Known rows, with every step that occurs:
U, K, H: [-3.32 -4.57 -2.88 -3.69 2.91 -2.50 -0.66 -0.94 3.26 1.88 4.10 1.64 -3.03 -0.03 -0.28 1.59 -1.59 0.96 -0.46 0.75 -3.61 0.98 -1.13 0.67 -0.69 -2.55 -0.48]
S, D: [-1.79 -0.20 -0.24 -1.24 2.19 -0.55 2.90 2.67 1.62 -2.26 -0.91 2.51 2.76 3.08 -1.52 3.01 -0.85 -2.61 2.17 3.58 -1.90 1.92 0.48 -1.41 -2.36 0.94 1.69]
K, H: [-3.06 -3.62 -1.00 -2.63 2.12 -0.93 -0.05 0.23 1.27 0.36 3.70 0.98 -0.32 1.63 -0.46 1.51 -2.48 -0.74 1.30 1.06 -2.26 2.67 -0.22 -1.56 -0.35 -2.88 0.25]
A, K, Y: [-0.15 -2.82 -2.91 1.52 -0.28 1.82 0.59 2.65 2.08 -2.14 1.53 -0.96 0.51 -1.66 -5.76 -0.36 1.36 -0.42 -2.06 1.73 -0.22 0.89 2.04 -0.28 -0.40 0.04 0.53]
E, Z, Y: [-1.89 0.09 0.53 1.38 0.51 0.38 3.36 3.72 -0.54 4.13 -0.76 -2.29 3.14 -1.63 -1.37 1.20 -1.39 -3.84 1.37 1.41 -0.36 2.29 3.38 -4.85 -1.32 -3.94 -1.38]
D, Y: [-0.84 -0.54 2.24 -2.64 5.21 1.31 0.51 2.72 2.31 -2.77 1.12 0.18 2.01 2.13 -1.03 2.10 -1.95 -1.02 0.36 3.34 -0.48 0.88 1.58 -1.31 -2.87 0.95 -0.09]
H, K, Y, Z: [-2.15 -3.25 -3.07 0.37 1.35 1.23 1.39 4.10 2.33 1.16 4.32 -0.59 0.21 2.22 -4.30 -2.66 1.28 0.90 1.47 0.31 -1.74 -1.10 0.14 1.00 0.56 -3.25 2.54]
A, K: [-0.13 -2.87 -2.62 0.50 -0.46 1.47 1.85 2.22 1.19 -1.45 1.57 0.98 0.22 0.51 -3.70 0.18 0.80 -3.36 0.02 1.38 -1.02 2.30 -0.46 -2.34 -3.08 -1.58 1.44]
U, K: [-2.31 -2.02 -2.86 -2.93 2.64 -1.92 0.90 1.42 4.53 3.05 1.86 1.03 -2.20 -0.23 -2.17 0.85 0.29 -0.04 -0.87 2.23 -2.21 -0.88 -0.44 0.82 -2.81 -1.56 0.52]
H, K: [-1.71 -2.35 -1.54 -0.16 1.65 -3.01 0.26 2.36 1.99 0.49 2.72 1.80 1.83 3.76 -1.69 1.62 0.60 -1.84 1.83 3.49 -1.34 0.01 -0.28 -1.19 -2.51 -2.51 0.90]
E, Z: [-1.43 -0.21 -0.70 -1.18 0.46 -0.11 3.28 4.21 1.70 1.51 -0.21 -0.72 2.91 1.14 -0.44 0.30 -2.52 -2.50 0.01 1.13 1.38 1.83 3.75 -3.91 0.42 -2.98 -2.07]
K, Y, Z, E: [-1.41 -1.41 -2.07 -0.62 0.49 3.77 3.61 4.55 2.09 0.73 1.92 -2.30 2.39 1.59 -3.36 -4.97 -1.35 -1.39 0.25 -1.12 1.07 0.73 4.12 -1.50 3.12 -6.17 0.04]
K, U: [-2.56 -1.01 0.17 -0.88 2.49 -3.65 0.66 4.11 2.84 1.45 3.44 -1.11 0.00 0.86 -3.78 4.18 -1.31 0.36 -1.25 0.94 -0.79 -0.73 -1.63 0.04 -2.53 -1.64 0.21]
E, Z, Y, D: [-4.60 0.22 -0.65 2.42 0.14 0.09 2.56 4.18 -1.59 3.17 -2.01 0.16 2.93 -1.53 0.68 1.12 -0.56 -1.51 0.09 5.42 -0.97 1.77 3.46 -3.85 0.08 -0.22 -1.54]
F, H, K, Y, Z: [-1.58 -2.15 -2.54 0.11 0.78 1.77 1.65 1.96 1.16 1.12 4.31 -0.71 -0.08 1.98 -4.46 -1.19 2.37 0.05 2.37 1.27 -0.85 -2.06 0.28 -0.05 0.97 -3.58 2.85]
A, Y, Z, E: [-0.99 -2.69 1.11 -0.80 1.76 4.04 3.49 4.38 1.57 0.89 1.38 -2.08 3.31 3.89 -2.63 -5.50 -0.64 -1.83 -0.24 -2.05 -0.56 0.50 3.57 -2.45 -0.42 -6.27 -0.14]
E, Z, Y, A: [-0.26 -1.42 1.18 -0.75 -0.18 3.89 4.12 5.90 1.27 3.81 -2.55 -2.52 2.72 0.09 -1.56 2.52 -1.93 -2.21 -1.12 1.30 0.68 1.33 4.78 -5.29 -1.20 -4.08 -1.70]
F, H, K, Y: [-0.70 -0.96 -1.37 0.74 0.56 -1.13 -0.43 0.10 1.22 -0.67 2.51 -0.49 1.44 0.66 -4.41 2.62 2.50 -0.37 0.56 4.65 0.49 -2.07 2.31 -0.71 0.57 -1.13 0.39]
S, D, Y: [-0.68 -0.06 2.49 -2.44 5.71 0.87 1.47 2.47 1.98 -5.41 -0.83 2.01 3.31 3.19 -0.29 3.98 -1.94 -1.35 1.00 4.08 -1.60 1.47 1.32 -0.78 -2.84 3.30 0.09]
S, D, Y, K, U: [-0.17 -2.26 0.27 0.15 3.30 -0.93 1.44 3.02 1.51 -4.03 0.92 2.04 1.04 1.44 -2.87 6.99 -0.34 -0.41 -3.40 1.88 -1.03 0.11 -1.45 0.83 -2.89 2.12 -0.29]
A, Y: [-0.94 -3.08 3.80 -0.48 3.26 1.16 0.35 2.96 1.85 0.19 0.59 -1.07 2.74 2.88 -3.53 -0.61 1.18 -0.32 -1.71 1.49 -2.36 -0.34 2.15 -1.55 -5.47 -0.48 0.27]
D, Y, A, K, U: [0.61 -3.37 0.58 -0.70 2.13 0.47 0.72 4.93 3.19 -2.48 1.90 -1.06 -0.31 0.73 -4.03 5.29 -0.99 0.88 -4.43 -0.01 -0.46 -0.48 -0.83 -0.38 -3.18 -0.16 -1.16]
E, Z, Y, K: [0.05 -2.20 -2.04 2.70 -1.62 3.10 4.21 2.56 -1.75 2.01 -1.68 0.78 2.31 -1.36 -2.25 2.03 0.80 -5.17 -1.14 1.80 0.16 2.83 2.53 -4.34 -1.65 -2.99 -0.44]
U, K, Y, D, S: [-3.50 -0.91 -2.66 -0.42 1.40 -1.74 0.74 4.37 0.77 0.35 -1.12 1.49 -0.76 -0.38 0.40 0.87 0.61 3.19 -1.29 5.10 -0.82 -2.47 1.07 2.50 1.48 5.43 -1.88]
U, K, H, F: [-1.62 -3.60 -3.65 -3.66 0.25 -2.09 0.79 -2.59 4.71 2.83 3.72 1.40 -1.09 0.72 1.76 -0.78 -1.97 2.22 -1.45 -0.53 -2.22 -0.46 -0.67 -2.32 -1.24 -3.08 -3.08]
E, Z, Y, A, K, H, F: [0.70 -4.27 -2.44 -0.83 -2.89 2.13 2.91 -0.31 1.92 1.62 1.12 -0.41 1.60 -0.19 1.54 -0.30 -2.46 0.01 -2.26 -2.19 -0.68 1.89 1.94 -6.36 -0.36 -4.48 -4.79]

Rows:
[-0.74 -0.56 -0.70 -0.48 0.67 -2.11 0.62 -1.01 0.12 0.33 2.76 1.60 1.38 3.41 -1.98 3.91 2.22 -3.24 3.30 4.98 -0.16 -1.36 -0.09 -2.87 -1.87 -3.04 1.26] => F, H, K
[-2.84 -1.51 1.73 0.10 2.12 -0.37 1.05 4.92 -1.08 -0.45 -1.91 1.41 1.83 2.85 1.03 0.36 0.81 1.59 -0.56 4.48 -1.61 -1.60 1.09 0.09 -1.90 5.17 -1.67] => A, Y, D, S
[-1.18 -3.67 -3.71 0.76 0.00 4.10 2.41 4.03 1.82 0.02 3.57 -1.14 -0.84 0.21 -5.55 -3.58 1.51 0.02 0.27 -1.01 -1.52 0.37 0.03 0.27 0.14 -2.59 2.84] => A, K, Y, Z
[-0.86 -1.03 0.20 -2.20 2.98 4.17 3.58 4.20 1.81 -1.04 1.73 -1.17 2.83 3.41 -1.00 -3.77 -2.63 -2.29 1.05 -0.80 0.61 1.28 3.21 -2.33 1.21 -5.38 -0.29] => D, Y, Z, E
[-3.63 -0.61 -2.17 1.87 0.18 -1.17 -0.44 1.38 -0.24 -0.76 0.53 1.70 1.70 0.37 -1.80 2.30 2.49 1.17 -0.61 8.02 -0.34 -1.73 2.70 -0.58 1.58 1.97 -0.03] => F, H, K, Y, D
[-4.47 -0.80 -2.04 1.22 0.71 0.22 0.27 3.83 0.94 -0.19 -0.35 0.87 1.57 -0.69 -1.98 0.27 0.59 1.90 -1.83 6.55 -0.50 -0.09 3.20 -0.01 1.23 2.72 0.06] => K, Y, D
[0.78 -4.75 0.56 1.16 0.62 3.59 1.75 1.96 0.13 -1.16 -0.62 1.83 2.02 2.26 -4.00 0.57 2.95 -2.34 -3.60 1.83 -1.51 0.69 1.51 -1.67 -4.92 -0.22 0.86] => A, Y, K
[1.08 -3.70 -1.16 0.86 -1.22 4.70 2.93 3.91 0.74 0.51 -0.84 -0.71 0.51 -0.48 -3.99 1.77 0.87 -3.20 -1.24 1.05 -1.04 2.14 1.29 -3.95 -3.56 -2.73 0.73] => Z, Y, A, K
[-0.64 -1.08 -2.05 -0.18 -0.03 2.78 3.11 2.09 0.88 0.28 2.63 -1.64 2.43 2.41 -3.25 -3.00 0.36 -2.09 1.41 0.17 1.44 -0.75 3.65 -2.09 3.51 -6.83 0.04] => F, H, K, Y, Z, E
[-0.83 -6.76 -0.06 -0.40 1.34 1.85 0.00 -0.54 -0.18 -1.56 2.07 2.19 0.29 1.96 -1.71 1.43 0.56 -0.81 -2.66 0.32 -2.99 2.26 0.46 -1.31 -2.32 -1.51 -0.20] => A, Y, K, H
[-3.10 -1.03 -2.00 1.02 0.91 -2.21 0.39 4.85 -0.52 -0.95 -0.73 1.90 1.30 1.62 0.69 1.28 0.77 2.31 0.08 5.75 -0.41 -1.98 1.15 1.52 1.66 4.92 -1.74] => H, K, Y, D, S
[-1.54 -5.29 -2.92 -1.11 0.28 1.27 0.90 -0.51 -0.11 -0.83 2.63 3.13 -0.71 1.31 -0.98 2.27 -0.81 -2.07 -0.69 1.19 -1.90 3.26 -0.49 -1.67 -0.41 -2.42 0.54] => Y, K, H
[-1.51 -2.80 -2.14 -2.85 -0.46 -0.87 1.35 -1.63 3.09 1.53 3.45 0.99 1.04 1.92 1.56 -0.80 -2.71 0.88 -0.02 -0.18 -1.22 0.89 0.08 -4.12 -0.96 -3.33 -2.56] => K, H, F
[-1.64 -1.90 0.37 -2.52 4.40 3.63 2.33 4.07 2.07 -0.51 3.30 -0.16 0.41 3.21 -1.69 -1.60 -1.17 -0.47 2.23 0.26 -1.77 0.33 -0.38 -0.54 -1.76 -1.86 2.39] => D, Y, Z
[0.33 -3.94 -2.14 -2.17 -0.11 1.50 1.50 -2.34 2.11 -1.43 2.41 2.62 1.26 1.89 1.88 0.42 -1.87 0.51 -2.17 0.16 -0.79 1.21 0.31 -3.79 -1.29 -1.42 -3.06] => D, Y, K, H, F
[-0.35 -4.19 1.09 1.41 1.75 -0.77 0.65 3.34 1.40 -0.46 1.79 0.12 0.64 1.22 -4.97 4.08 1.67 0.28 -5.14 0.22 -1.52 -1.08 -0.97 0.34 -4.61 -0.21 -0.23] => A, Y, K, U
[0.58 -4.77 -3.03 -2.39 -2.20 1.93 1.92 -0.84 3.26 0.04 2.40 1.02 0.45 1.70 0.77 -0.45 -2.00 0.82 -2.16 -1.32 -0.93 1.27 0.35 -4.80 -1.25 -3.35 -2.99] => Y, A, K, H, F
[-0.21 -2.49 0.07 0.04 3.02 -0.65 0.80 3.17 1.67 -2.30 2.07 0.96 0.19 0.80 -3.37 5.81 -0.34 -0.22 -3.86 1.41 -0.35 -0.33 -1.37 0.54 -2.92 0.65 -0.44] => D, Y, K, U
[-1.69 -4.99 -2.18 0.57 0.12 1.53 1.20 -0.80 -1.60 0.94 2.06 2.00 -0.35 -0.56 -1.33 2.80 -0.30 -3.01 0.04 1.19 -2.67 3.67 -0.30 -2.54 -1.10 -3.15 0.58] => Z, Y, K, H
[0.99 -2.39 -0.43 -0.42 2.53 3.44 2.68 1.57 0.26 -5.70 -1.73 4.29 2.50 2.51 -1.40 4.24 0.44 -3.13 -1.46 3.93 -0.88 2.10 0.84 -1.08 -2.87 2.74 0.77] => S, D, Y, K
[-1.80 -3.88 1.55 -0.82 2.89 3.46 2.22 4.24 1.71 1.83 2.80 -1.19 0.99 3.80 -3.80 -3.80 1.36 0.15 0.63 -1.25 -3.13 -0.71 0.07 -0.70 -3.81 -2.96 2.59] => A, Y, Z
[-2.31 -2.19 -0.59 0.39 2.54 -6.03 -0.58 3.60 2.87 0.87 4.43 0.10 0.52 2.45 -3.16 4.98 -0.23 0.66 -0.73 1.53 -1.44 -1.63 -2.36 0.70 -2.68 -2.12 -0.21] => H, K, U
[-1.27 -2.17 -2.59 0.17 0.55 2.24 2.86 4.29 2.04 0.40 2.64 -1.53 2.68 2.65 -3.03 -4.56 -0.68 -1.21 0.46 -0.77 0.71 0.20 3.56 -1.09 3.09 -6.45 -0.22] => H, K, Y, Z, E
[-2.33 -1.32 -2.51 1.30 -0.20 0.03 1.12 4.74 -0.89 -1.93 -1.25 1.49 0.48 -0.03 -0.35 0.57 0.85 1.54 -0.83 4.67 -0.25 -0.87 1.07 0.87 1.34 5.42 -1.46] => A, K, Y, D, S
[0.67 -2.03 2.59 -3.97 3.55 4.58 1.76 5.17 3.49 -1.71 -1.13 -0.44 1.82 3.05 -1.33 3.14 -2.38 0.09 -2.04 2.85 0.59 0.17 3.34 -2.44 -2.47 -0.19 -0.66] => D, Y, A
[-0.21 -4.09 -3.52 -1.59 -1.74 0.09 1.41 -2.06 2.62 -0.06 3.56 1.44 0.40 1.15 0.82 -1.23 -1.67 0.18 -0.94 -1.07 -1.47 1.62 -0.72 -4.32 -1.43 -3.08 -2.52] => A, K, H, F
[1.25 -3.96 -1.94 -0.81 -1.17 4.32 2.70 4.09 2.20 -1.22 -0.21 0.45 0.25 1.39 -3.71 1.24 0.25 -2.27 -1.98 1.08 -0.18 1.68 1.18 -3.14 -2.87 -1.99 0.66] => Y, A, K
[-0.87 -2.02 -1.01 2.63 0.00 -1.19 2.67 3.80 -0.15 2.03 0.90 -0.71 0.86 -1.67 -3.64 5.24 0.00 -2.02 -3.14 0.21 -0.18 0.52 -0.15 -1.73 -1.95 -2.50 -1.27] => E, Z, Y, K, U
[-2.57 0.15 -1.49 0.77 0.24 -1.65 0.65 2.67 -1.71 -1.04 -0.63 1.84 1.05 1.30 0.46 2.76 1.80 1.39 1.05 6.66 0.28 -2.91 1.26 0.41 2.10 4.68 -1.44] => F, H, K, Y, D, S
[-2.54 -3.10 -3.95 -1.45 2.00 1.90 1.92 3.52 3.98 2.90 3.74 -1.06 -2.35 -0.34 -4.57 -3.12 1.12 2.12 -0.26 -0.47 -2.27 -1.68 0.10 2.37 0.34 -2.56 2.33] => U, K, Y, Z
